What can hang from each mark:
zadeze: zubik
zubik: dasug zadeze
patabob: dasug
dida: dasug zosan
zosan: dida
vore: patabob
dasug: dida patabob popep zubik

Each row was made from one small tree. The marks that hang from a mark follow it in brackets, in alphabetical order. Every link used is in the known rows. Write each row's tree.
In the rows, zero is written as 128.
Known rows:
patabob[dasug[dida popep]]: [110 166 154 136  76 134 132 135 106 102 105 181 140 128 125 140 138 109
 144  75 148]
zadeze[zubik[dasug]]: [122 135 117 143 144 140 113  80 125 146 168  87  78 136 145 106  85 116
 122 127 130]
dasug[dida popep]: [ 87 146 145 136  84 129 126 114 109 115 118 166 119 126 136 168 125 109
 132  75 156]
dasug[dida patabob popep]: [ 73 139 156 141  98 134 120 109 104  95 121 198 122 135 144 135 146  93
 144  65 176]
zubik[dasug zadeze]: [139 119 173 149 131 150 108  78 145 124 145 103 105 132 169 115  88 118
 143 101 173]
patabob[dasug[popep zubik[zadeze]]]: [137 149 167 158 106 149 126 111 114  78 102 162 152 149 161 108 130 146
 125  86 187]
vore[patabob[dasug]]: [160 121 125 126 132 141 132 158 107 117 108 158 136 113 143  72 128 141
 146 131 112]
patabob[dasug[dida popep zubik]]: [106 168 156 143  88 151 123 148 100  93 106 199 151 137 134 148 135 149
 118  75 160]
patabob[dasug[dida popep zubik[zadeze]]]: [119 156 187 151  82 168 113 122 104  71 110 196 148 149 156 151 125 142
 125  60 197]
zosan[dida]: [112 130 132 140 106 154 110  88 131 133 139 133 131 116 112 123 120 127
 121 122 123]
zubik[dasug[dida patabob popep] zadeze]: [ 88 135 202 160  97 156  99  63 124  85 140 176  96 140 184 123 106  85
 158  38 223]
dida[dasug[patabob popep] zosan]: [157 164 144 139 119 131 148 133  94 122 114 159 100 161 155  56 124 100
 157  93 189]
dida[dasug[patabob popep zubik] zosan]: [152 169 147 148 131 149 136 147  87 116 111 175 111 175 166  61 122 136
 131  95 202]
zosan[dida[dasug[patabob popep zubik]]]: [107 156 156 165 112 174 118  85 102 107 129 183 122 132 145  91 117 131
 101  88 160]
dida[dasug[popep] zosan]: [172 171 134 135 103 125 156 134  96 146 112 133  97 153 149  88 104 115
 142 105 171]
vore[patabob]: [137 100 116 125 134 134 126 136 110 135 125 142 112 114 151  97 116 139
 133 132 122]
zosan[dida[dasug[patabob]]]: [126 143 160 145 123 178 118  89 116 117 145 165 116 126 122  89 111 105
 125 114 138]
vore[patabob[dasug[popep zubik[zadeze]]]]: [146 119 151 152 111 156 125 126  94  87  97 170 133 135 183  80 119 159
 129  86 179]
dasug[dida patabob]: [ 93 130 158 129 119 154 108 135 114  98 138 193 129 137 130 135 140 105
 146  89 162]
zubik[dasug[dida[zosan] popep] zadeze]: [130 151 183 147  79 148 104  86 116 128 128 143  84 152 180 119  84 103
 168  44 236]
patabob[dasug[zubik]]: [147 153 142 138 131 151 123 160 119 104 114 160 159 138 128 104 139 165
 115 129 127]

Write each row's tree:
[128 147 170 133 122 159  94 133 119 126 142 172  96 152 157  87 115 109
 172  75 203]
zubik[dasug[dida[zosan] patabob]]
[118 125 193 142 106 169  92  88 140 114 155 144  97 132 161 157  84 113
 144  75 189]
zubik[dasug[dida] zadeze]
[ 74 143 160 150 106 151 108 126  99  85 120 210 134 150 153 139 145 134
 120  64 188]
dasug[dida patabob popep zubik]
[150 138 169 146 124 169 114 134 123  81 120 155 161 150 147 112 123 162
 123 112 167]
patabob[dasug[zubik[zadeze]]]
[118 155 141 136 130 165  90 106 104 134 175 153  71 173 152  79  98 100
 160  86 201]
zadeze[zubik[dasug[dida[zosan] patabob]]]
[171 153 150 128 140 150 135 155 101 127 131 158 109 165 146  56 119 110
 153 122 174]
dida[dasug[patabob] zosan]
[103 159 152 141 102 147 109 149  90 100 114 209 126 171 157 103 143 137
 143  60 221]
dasug[dida[zosan] patabob popep zubik]
[122 131 170 161 108 129 120  53 138 116 127 107  97 127 182 114  93 107
 144  75 190]
zubik[dasug[popep] zadeze]
[103 143 135 136 121 160  96  91 113 142 176 126  77 141 138 146  81 112
 124 101 148]
zadeze[zubik[dasug[dida]]]
[106 152 113 155 124 119 124  57 114 143 150  90  72 138 156 103  93 105
 125  99 148]
zadeze[zubik[dasug[popep]]]
[143 145 172 158 111 159 134  98 104 101 123 146 113 152 171 134  92 141
 103  92 185]
dida[dasug[popep zubik[zadeze]]]
[ 66 150 147 158 116 148 103  67 104 111 159 158  72 148 160 112 106  82
 138  60 181]
zadeze[zubik[dasug[dida patabob popep]]]
[138 125 145 120 106 162 120 168  95 109 117 196 128 115 136 118 124 133
 147 106 128]
vore[patabob[dasug[dida]]]
[103 158 153 134  91 133 117 134  93 108 114 195 113 161 150 101 145  94
 167  61 213]
dasug[dida[zosan] patabob popep]
[ 98 125 168 163 124 146 114  88 115  68 118 172 137 156 177 102 137 129
 124  73 211]
dasug[patabob popep zubik[zadeze]]
[ 88 133 160 137 127 172  97 148 111  87 138 210 140 149 138 144 143 143
 120  90 173]
dasug[dida patabob zubik]
[184 159 135 131 136 161 131 172 100 143 128 143 112 167 145  98  97 163
 117 133 167]
dida[dasug[zubik] zosan]
[129 138 185 167 126 165 128  95 105  77 128 174 117 165 180 104 112 127
 118  81 205]
dida[dasug[patabob popep zubik[zadeze]]]
